Each row was made from one small tree. The marks that hang from a mark follow it in brackets, in alphabetical order. Every link used is in the known rows. Write each row's tree.
Known rows:
lofit{paka}: [ 12.8  20.5   6.7 -16.5  29.5  10.8  -2.8  -2.7 -41.2  16.1   1.0 -15.2
 -26.4  16.7  13.0  20.2  -2.8 -16.2]
sefe{nuti sobu{rupe} tovi{paka}}: [  5.8   1.5  -2.6  33.4 -10.3  -7.6  -3.5 -12.5 -24.0  -1.1  -3.7  23.6
   0.1 -22.8 -12.8   9.0   5.6   5.3]
tovi{paka{lofit} sobu{rupe sefe{nuti}}}: [-12.1   0.8  12.0  15.1   9.5  10.0   8.3  -8.1 -10.0  -2.6   8.6  -3.8
  21.7 -11.0   1.2 -28.4  -4.7   3.6]
sobu{rupe sefe tovi{paka}}: [  1.5  -4.9  -2.3  11.5   9.2 -23.2   7.7 -24.7  42.2  -9.0   5.1 -19.3
  -8.4  28.7  -1.1   2.1   0.6  14.6]
sefe{nuti{bori} tovi}: [  4.7   1.3  -6.2 -29.6 -24.6   8.6  -8.4  39.0  -7.1  15.1 -14.8   7.7
  -8.7  -6.5   2.6  19.7   6.8  -9.0]
sobu{rupe sefe tovi}: [  6.3 -14.2  -8.8   1.3   2.9 -16.9   0.2 -26.0  64.9 -19.5  16.0 -14.8
 -12.8  32.5  -2.0  17.8  -3.6   9.6]
sobu{rupe sefe{nuti} tovi{paka{lofit}}}: [ -5.4  -9.2   2.3  25.0 -21.0  -3.8   7.4  -7.0  48.2   0.2   6.3   0.0
   7.1  -7.4 -12.3  -5.2  -6.7   6.2]
bori{nuti}: [ 10.7  18.9  -1.6 -21.7  24.1 -13.2  -5.4   3.1 -32.3  12.6   4.9  -9.9
 -12.2  14.5  17.7  13.6  -1.8   4.9]
paka{lofit}: [  6.3  12.4   8.1 -15.0   0.6  18.7 -11.2   1.5 -17.7   9.0   5.7 -14.3
  -6.6  14.1  20.2   8.7  -1.9 -14.4]
tovi{paka{lofit} sobu{sefe{nuti}}}: [-11.7   9.9  15.4   0.3   6.0  17.4   5.6  13.1 -26.4   6.0  -5.6   5.5
  15.8 -14.4   2.9 -34.4  -5.2  -5.4]
sefe{sobu{rupe} tovi}: [ 15.4  -4.4  -7.4  15.8   0.5  -2.8 -12.5 -29.0   2.8 -11.5  10.6   8.4
 -12.6   0.8   1.3  21.9   2.9   8.5]
tovi{paka{lofit} sobu{rupe sefe}}: [ -7.8   6.1  15.7   8.1  26.2   5.9   6.0 -20.6 -11.2  -3.6  14.3 -22.3
  14.6   9.2  13.9 -26.7  -2.6  10.6]
tovi{paka sobu}: [ -2.5  22.1   8.0  -9.1  45.3  -2.1  -0.4 -11.0 -73.8   3.4  -4.3 -21.4
   8.2  17.2  14.6 -20.6   4.6 -10.5]
tovi{paka sobu{rupe sefe{nuti{bori}}}}: [-13.4   0.1  -3.7 -31.6  23.1   4.2   9.0   7.6 -12.2  -1.5  -0.1  -5.7
  15.9   5.2  -1.3 -22.4   7.1   2.0]
sobu{sefe{nuti} tovi}: [  1.5 -11.2  -9.2  -9.0 -18.4  -3.5   1.6  10.4  52.2  -8.6  -4.0  10.8
 -13.1   7.7 -13.2  15.8  -7.0  -6.1]
sobu{rupe sefe{nuti} tovi{paka}}: [ -2.1  -8.8  -7.3  14.3  -8.8 -18.3   9.9  -8.5  39.1  -9.0  -0.8  -2.1
  -2.8   6.9 -15.6   3.2   0.4   6.5]
sobu{rupe sefe{nuti{bori}} tovi{paka}}: [ -6.9 -13.7 -14.4 -17.8  -4.9  -8.0  10.3   5.3  47.5  -2.2  -2.6  -1.3
   1.1   9.0 -14.5  -2.3   4.1   4.3]
sefe{nuti tovi}: [ 10.6   3.2   0.1   0.7 -25.7   0.3  -8.0  20.5 -13.0   4.6 -11.2   7.0
 -10.1  -5.7  -0.1  23.5  -0.9  -3.8]
tovi{sobu}: [  3.8  13.1   1.5 -17.8  39.4   4.8  -6.5 -13.2 -48.3  -3.2   4.2 -16.8
   3.0  23.1  15.9  -6.0   0.5 -16.6]

Which tree is each row?
[ -3.8 -13.7 -14.0 -38.4 -13.9   5.1   1.2  24.4  55.8   0.6  -6.7  12.3
  -9.9  11.1 -11.4  13.4   1.0 -13.9]
sobu{sefe{nuti{bori}} tovi}
[  3.7   1.1   6.2  44.5 -25.3  10.0  -6.6  -8.8 -14.1   5.3   0.8  21.2
   4.6 -40.2  -7.7  -0.8  -1.5   7.4]
sefe{nuti sobu{rupe} tovi{paka{lofit}}}
[ -9.0   9.1  12.9   0.6 -10.3  21.0  -1.5  35.3 -50.7  28.2 -13.1   5.1
  15.6 -32.5   9.9 -28.3   2.9 -10.9]
sefe{nuti{bori} tovi{paka{lofit} sobu}}
[ -4.0  -1.4  -8.5 -61.3 -10.0  17.6  -1.8  36.3  21.4   4.3  -8.8   8.3
  -8.1  11.3  -1.6  12.2   1.6  -9.0]
sobu{sefe{nuti{bori}}}
[  5.7   8.4  -0.5  19.0 -15.4   3.3  -5.6   7.3 -41.5   7.7 -16.6  31.0
  -5.2 -26.9  -9.1   2.2   3.6  -3.0]
sefe{nuti sobu tovi{paka}}
[  0.2  -0.1   1.0 -15.0  31.1  -2.7  -0.1 -29.0   8.2 -21.7  17.2 -18.7
   1.2  27.1  10.6  -3.4  -2.7   6.5]
tovi{sobu{rupe sefe}}
[ -4.1  11.8  16.2  31.6  -8.4  13.0  -0.8  18.0 -54.1  17.0 -10.6   3.9
  15.2 -31.5   6.5 -25.2  -3.6  -1.2]
sefe{nuti tovi{paka{lofit} sobu}}
[ -0.2  -4.5  -4.7  40.3  -6.6   6.4  -2.7 -29.1  11.4   0.6   8.5  19.1
   9.4 -27.9 -14.5  -6.5  -1.9 -12.7]
sefe{nuti sobu{rupe tovi{paka{lofit}}}}
[ -1.1   0.5  -2.3 -22.7   2.8  12.3  -5.1  27.6 -33.2   9.9  -8.3   8.2
   2.6 -12.8   4.8  -3.1   4.4 -14.7]
sefe{nuti{bori} tovi{sobu}}
[  5.3   9.7  12.3  -3.4 -14.4  -9.8   3.0  19.5   1.4   5.8 -11.8  -9.5
 -14.8  13.8   7.5   3.5  -0.2  22.9]
sobu{sefe{tovi{paka}}}
[ -3.4   2.1   8.5   8.4  -9.9   1.8   3.8   3.1  27.5   6.3  -0.2 -10.6
  -6.5  11.4   3.5 -11.6  -6.7   3.5]
sobu{sefe tovi{paka{lofit}}}
[ -8.9   5.0   2.7   2.2  18.2  -5.8  10.4 -14.4 -20.4 -11.9   3.4  -5.0
  13.5   1.9  -3.1 -17.7   0.6   5.1]
tovi{paka sobu{rupe sefe{nuti}}}
[ -4.1   0.6   1.5   4.0  10.3  -4.5   2.2   9.9 -41.4  10.2  -4.6  -2.6
  16.1 -13.5   4.1 -13.6   9.2   1.6]
sefe{nuti{bori} tovi{paka sobu{rupe}}}
[ 10.0  -8.9  -7.3  20.8 -17.3  -0.1 -10.6 -14.4   2.6 -11.4   2.8  26.4
  -5.0 -21.9 -10.7  23.6   1.4  -0.8]
sefe{nuti sobu{rupe} tovi}
[  4.3  -3.8   0.2  23.7   4.2  -6.2  -4.5 -10.3 -20.2  -9.2   4.7   0.0
   8.0 -11.2   3.5   4.0   0.0   2.6]
sefe{nuti tovi{sobu{rupe}}}
[  2.6  -2.7 -14.5  29.8  12.0 -11.5  -0.6 -36.4   1.7  -8.8   4.8  18.3
   3.0 -10.1 -22.2   2.8   4.7 -11.0]
sefe{nuti sobu{rupe tovi{paka}}}
[  0.3   6.6  18.8  40.5   7.8  -0.8  -1.9 -17.3 -40.3   7.2   7.6 -23.0
  12.3 -11.2  18.5 -20.3   0.0  13.0]
sefe{tovi{paka{lofit} sobu{rupe}}}
[ -8.2  10.9   6.3  -8.4  15.4   3.2   7.4   7.1 -38.0  -1.2 -10.2   4.1
   7.6   1.3  -3.7 -23.0  -1.5  -6.1]
tovi{paka sobu{sefe{nuti}}}
[ -3.9 -10.2 -11.1 -48.5  -4.4   4.8   0.0  14.3  39.8  -6.0   2.3  -1.2
  -3.0  13.0  -3.1  16.0   4.9   0.0]
sobu{rupe sefe{nuti{bori}}}
[  2.0 -16.9 -12.1   2.2 -13.2 -11.8   1.6 -11.7  67.1 -18.1   7.8   3.9
  -7.0  10.3 -14.4  21.2  -5.7   3.8]
sobu{rupe sefe{nuti} tovi}
[ -3.6  -5.8  -1.7 -13.5 -26.0  -6.0   6.1  28.1  25.1   7.4 -11.0   1.9
  -1.8  -3.4  -2.0   4.0   6.3  20.8]
sobu{rupe sefe{nuti{bori} tovi{paka}}}
[ -2.2 -22.0 -18.2 -26.0 -11.8  -4.8   0.7   1.7  74.2  -7.8   4.5   3.1
  -6.6  12.4 -11.3  17.0   1.6  -1.0]
sobu{rupe sefe{nuti{bori}} tovi}
[  8.8  -7.3   2.3  -1.0 -18.6 -14.7  -3.7  -4.0  42.3 -14.0   7.4 -12.0
 -16.7  19.6   8.2  23.3  -3.3  27.7]
sobu{rupe sefe{tovi}}
